What can hang from each mark:
j540: j703 j890
j283: j264
j264: j535 j784 j814
j535: j264 j703
j703: j535 j540
j69: j264
j784: j264
j814: j559
j559: j814

Known rows, with every way that one mark hangs from another:
j559[j814]: [ 0.38  0.00  0.40 -0.62 -4.29  0.31 -0.28  0.00  0.07 -0.10 -0.09 -0.68
 -0.07 -0.34 -0.04 -0.24  1.57 -0.10  0.10 -0.33 -0.08]
j69[j264[j814]]: [ 2.61  1.03  1.72 -2.02 -0.42  1.15  1.05 -0.42  0.26  0.31  0.66 -4.26
  0.55 -0.37 -0.18 -0.56 -1.17  0.39  0.69 -0.57  0.65]
j540[j703[j535[j264]] j890]: [ 0.14 -0.08 -1.27 -0.77 -0.50 -4.30 -1.77  0.01 -0.44 -1.10  0.35  0.08
 -0.23 -1.06  0.47 -1.71 -4.16 -2.21  0.22 -1.54 -1.88]
j540[j703[j535[j264[j784]]] j890]: [ 0.10 -0.55 -1.99 -0.95 -0.48 -3.56 -1.50  0.70 -0.53 -1.99 -1.43  0.38
 -0.17 -1.41  0.40 -1.70 -1.82 -2.06  0.12 -4.17 -2.57]
j283[j264[j535 j814]]: [-1.20  2.12  1.65 -2.00 -0.09  0.51 -0.05  0.11  0.87  0.74 -1.35 -2.90
  0.87 -0.52 -0.24 -2.25  0.30  0.10 -0.94  0.60  0.75]
j69[j264[j535 j784 j814]]: [-1.00  1.18  0.58 -2.42 -0.35  0.96  1.07  0.59  0.31 -0.09 -1.63 -3.25
  0.78 -1.31 -0.49 -2.01  3.10  0.34  0.34 -3.10 -0.25]
j703[j535[j264[j784]] j540]: [ 0.67 -1.09 -1.03 -0.29 -0.30 -0.17 -1.58  3.60 -0.13 -2.51 -5.14 -0.26
  0.16  0.41 -0.07 -1.60 -1.39 -2.21  1.43 -5.37 -1.75]
j535[j703]: [ 2.14  0.72  0.28 -0.10 -1.16  0.08 -0.04 -0.08 -0.21 -0.86  0.34 -0.13
  0.12 -1.13  1.90  0.14  0.23 -3.11  0.05 -1.26 -0.02]
j283[j264[j535 j784 j814]]: [-1.27  1.53  1.05 -2.25 -0.07  1.21  0.11  0.79  0.78 -0.16 -3.17 -2.63
  0.94 -0.76 -0.25 -2.27  2.59  0.17 -0.96 -2.03  0.07]
j535[j264[j814[j559]]]: [ 2.37  1.97  1.92 -1.83 -1.14  0.48  3.22 -0.68 -1.22 -3.57  0.68 -1.83
  0.17 -0.86 -0.22 -0.36 -1.76  0.27 -0.41 -0.09  0.77]
j703[j535[j264] j540[j890]]: [-0.59 -1.82 -1.29 -0.28 -0.32 -2.89 -0.70  1.59 -1.15 -1.83 -3.41 -0.21
 -0.94  0.25  3.22 -1.42 -4.19 -2.47  1.98 -3.83 -2.94]
j283[j264]: [-0.48  0.24  0.23 -0.27  0.27  0.88 -0.15  0.03  0.61  0.02 -0.66 -1.63
  0.67  0.51 -0.02 -0.16 -3.66  0.30 -0.83  0.19  1.02]
j283[j264[j784]]: [-0.52 -0.32 -0.39 -0.46  0.24  1.50  0.09  0.70  0.52 -0.83 -2.42 -1.33
  0.75  0.17 -0.07 -0.16 -1.32  0.45 -0.92 -2.33  0.33]
j703[j535 j540]: [ 0.05 -1.18 -0.54  0.11  0.45 -0.92 -1.80  3.12  1.15 -0.85 -3.85 -0.35
 -0.54  0.99 -0.02 -1.63 -0.11 -1.15  1.89 -2.79 -1.66]
j535[j703[j540]]: [ 2.38 -0.21  0.20  0.16 -0.79  0.65  1.20  1.82 -0.64 -1.52 -2.35 -0.36
 -0.78 -0.02  1.77 -0.26  0.31 -4.16  0.75 -3.41 -1.05]
j540[j703[j535[j264[j814]]] j890]: [ 2.92  1.09  0.59 -2.41 -0.90 -3.77 -1.36 -0.19 -0.35 -0.98  0.22 -1.97
 -0.31 -1.37  0.55 -2.42 -1.96 -2.22  0.25 -1.19 -1.90]
j784[j264[j814]]: [ 5.14  3.52  2.09 -1.94 -0.28  0.33  0.51 -0.32  0.42  0.01  1.83 -1.95
  0.58 -0.90 -0.12 -0.38  2.68 -0.16  2.65 -0.48  0.46]
j69[j264]: [-0.15 -0.20 -0.16 -0.43 -0.03  0.71  0.85 -0.11  0.13  0.13  0.83 -2.26
  0.56 -0.13 -0.28  0.01 -3.25  0.48  0.54 -0.84  0.65]
j283[j264[j814]]: [ 2.33  1.43  2.20 -1.92 -0.08  1.32  0.15 -0.16  0.73  0.20 -0.82 -3.69
  0.64  0.23 -0.01 -0.86 -1.52  0.30 -0.72  0.57  1.01]
j703[j540]: [ 0.25 -0.97 -0.04  0.27  0.36  0.57  1.27  1.95 -0.50 -0.77 -2.73 -0.26
 -0.85  1.05 -0.15 -0.37  0.12 -0.91  0.69 -2.18 -0.99]
j69[j264[j784 j814]]: [ 2.56  0.44  1.06 -2.24 -0.33  1.83  1.26  0.34  0.19 -0.73 -1.05 -3.98
  0.68 -0.69 -0.34 -0.65  1.19  0.55  0.54 -3.17  0.02]

Rows:
[-0.84  1.31  0.82 -1.90 -0.34  0.25  0.26  0.80  0.22 -0.24 -2.43 -1.04
  0.33 -1.29 -0.20 -2.04  6.31 -0.14 -0.20 -2.29 -0.94]	j264[j535 j784 j814]
[ 1.72 -0.86 -0.64 -0.30 -1.57 -1.31  2.27  0.36 -3.00 -2.52 -1.90 -0.24
 -1.14 -0.88  5.01 -0.09 -3.79 -5.44  0.82 -4.41 -2.27]	j535[j264 j703[j540[j890]]]
[ 1.10  1.87  0.76 -2.46 -1.49  1.19  1.04  0.47  0.10 -0.93 -1.21 -3.45
  0.92 -2.48  1.47 -1.83  3.31 -2.81  0.47 -4.28 -0.34]	j69[j264[j535[j703] j784 j814]]
[ 1.57  4.13  1.64 -1.91 -0.30 -0.49  0.30 -0.10  0.53  0.45  1.36 -1.23
  0.76 -1.66 -0.35 -1.86  4.48 -0.31  2.45 -0.41  0.24]	j784[j264[j535 j814]]
[-2.44  1.71  0.86 -2.19  0.07  1.10  3.04  0.46  0.63 -3.16 -2.70 -2.28
  0.58 -1.07 -0.44 -1.95  2.34  1.68 -1.24 -2.36  0.25]	j283[j264[j535 j784 j814[j559]]]
[ 0.54  4.27  1.48 -1.95 -0.13 -0.60  3.18 -0.41  0.45 -2.37  1.77 -0.94
  0.35 -1.87 -0.51 -1.53  4.17  1.06  2.35 -0.77  0.44]	j784[j264[j535 j814[j559]]]
[-2.53 -0.84 -1.22 -0.24 -0.64 -2.22  2.07  0.82 -1.73 -1.21 -2.77  0.72
 -1.54 -1.18  4.77 -1.45  1.63 -4.44  1.08 -4.39 -3.10]	j264[j535[j703[j540[j890]]]]
[ 0.98 -1.56 -0.76 -0.07 -0.71 -1.40  2.35  0.65 -1.75 -1.81 -2.39 -0.06
 -1.78 -0.52  4.93 -0.04 -0.18 -4.26  1.23 -4.45 -2.88]	j535[j703[j540[j890]]]
[-1.66  0.16 -0.71 -0.38 -0.49  1.42  1.07  2.76  0.04 -1.80 -5.29 -1.03
  0.18 -0.61  1.47 -1.86  0.82 -3.88 -0.34 -5.73 -0.88]	j283[j264[j535[j703[j540]] j784]]
[ 0.23  2.71  1.45 -1.87 -1.32 -0.20  2.97 -0.25  0.00 -3.14  0.12 -1.13
 -0.12 -2.31  1.53 -1.58  3.92 -1.96 -0.19 -1.18 -0.07]	j264[j535[j703] j814[j559]]
[ 4.50  0.33  1.28 -1.87 -1.87 -0.86  2.64  0.19 -2.88 -2.38 -2.08 -2.24
 -1.16 -1.09  4.96 -0.73 -1.70 -5.54  0.95 -4.13 -2.23]	j535[j264[j814] j703[j540[j890]]]
[ 1.57  1.17  1.01 -1.84 -1.14  1.01  1.49  2.55 -0.46 -1.68 -4.82 -1.39
 -0.46 -1.24  1.55 -2.32  6.58 -4.27  0.51 -5.68 -1.98]	j264[j535[j703[j540]] j784 j814]
[-4.03  0.41 -0.87 -0.51  0.29  0.73 -0.16  0.90  0.67 -0.30 -2.93 -0.60
  0.99 -0.51 -0.24 -1.62  0.51  0.27 -1.08 -2.31  0.15]	j283[j264[j535 j784]]
[ 1.51  1.14  1.61 -2.11 -0.24  1.08  3.95 -0.59  0.09 -2.67  1.10 -3.88
  0.15 -0.58 -0.43 -0.28 -1.43  1.87  0.48 -0.94  0.84]	j69[j264[j814[j559]]]
[ 3.75  4.83  1.84 -2.16 -1.46 -0.36  0.27 -0.18  0.33 -0.32  1.77 -1.39
  0.77 -2.72  1.57 -1.73  4.82 -3.42  2.49 -1.59  0.22]	j784[j264[j535[j703] j814]]
[ 2.14  1.22  0.69 -2.26 -0.97 -0.25  0.40  1.25  0.38 -4.66 -2.16 -1.74
  0.51 -1.18 -0.05 -1.55  0.41  0.11  0.60 -3.24 -0.61]	j703[j535[j264[j784 j814[j559]]]]
[ 1.20  2.77 -0.07 -0.15 -0.71 -0.29  1.24  1.77 -0.24 -1.16 -0.84  0.38
  0.00 -1.45  1.28 -1.39  2.71 -4.36  3.07 -4.05 -0.84]	j784[j264[j535[j703[j540]]]]
[ 3.07  0.48  0.29 -0.04 -1.66  0.77  1.27  1.60 -1.84 -2.31 -1.97 -0.42
 -0.12 -0.36  1.70 -0.21 -3.22 -5.24  0.34 -3.38 -0.48]	j535[j264 j703[j540]]
[ 1.21  2.43  1.43 -2.31 -1.56  0.51  0.81 -0.21  0.18 -0.03  0.54 -3.74
  0.79 -2.14  1.49 -1.86  0.89 -2.93  0.47 -1.73  0.44]	j69[j264[j535[j703] j814]]
[ 3.36  1.30  1.43 -2.12 -1.16  1.18  0.47  0.34 -1.13 -1.49 -1.51 -1.85
  0.71 -0.90 -0.04 -0.64  0.85 -1.13 -0.46 -2.32 -0.01]	j535[j264[j784 j814]]
[-1.26 -2.54 -1.45 -0.19  0.56 -3.04 -0.69  1.93  0.03 -1.08 -3.78 -0.06
 -1.53  0.51  3.20 -1.45 -0.56 -1.26  2.37 -3.85 -3.56]	j703[j535 j540[j890]]
[ 1.30  2.63  1.65 -1.92 -1.53 -0.15  0.08 -0.01  0.14 -0.21 -0.25 -1.39
  0.27 -2.12  1.71 -1.87  4.25 -3.32 -0.05 -0.88 -0.30]	j264[j535[j703] j814]
[ 5.53  2.55  2.26 -1.97 -2.39  0.69  0.25 -0.54 -1.23 -1.39  0.65 -2.28
  0.67 -1.74  1.95 -0.48 -1.18 -4.36 -0.22 -0.87  0.55]	j535[j264[j814] j703]
[ 1.29  2.04  1.01 -2.10 -1.50  0.53  0.24  0.71  0.08 -1.04 -2.09 -1.17
  0.33 -2.37  1.72 -1.91  6.57 -3.25 -0.17 -3.55 -0.91]	j264[j535[j703] j784 j814]
[ 0.29  0.26  0.71 -1.90 -1.04 -1.79  2.38  0.64 -1.58 -1.14 -3.01 -1.36
 -1.49 -1.52  4.78 -2.15  3.76 -4.48  1.16 -4.10 -3.13]	j264[j535[j703[j540[j890]]] j814]
[ 4.44  2.16  1.51 -2.17 -2.18  1.33  3.34 -0.08 -1.45 -5.30 -0.68 -1.73
  0.31 -2.29  1.74 -0.26  0.80 -2.84 -0.47 -3.92  0.05]	j535[j264[j784 j814[j559]] j703]
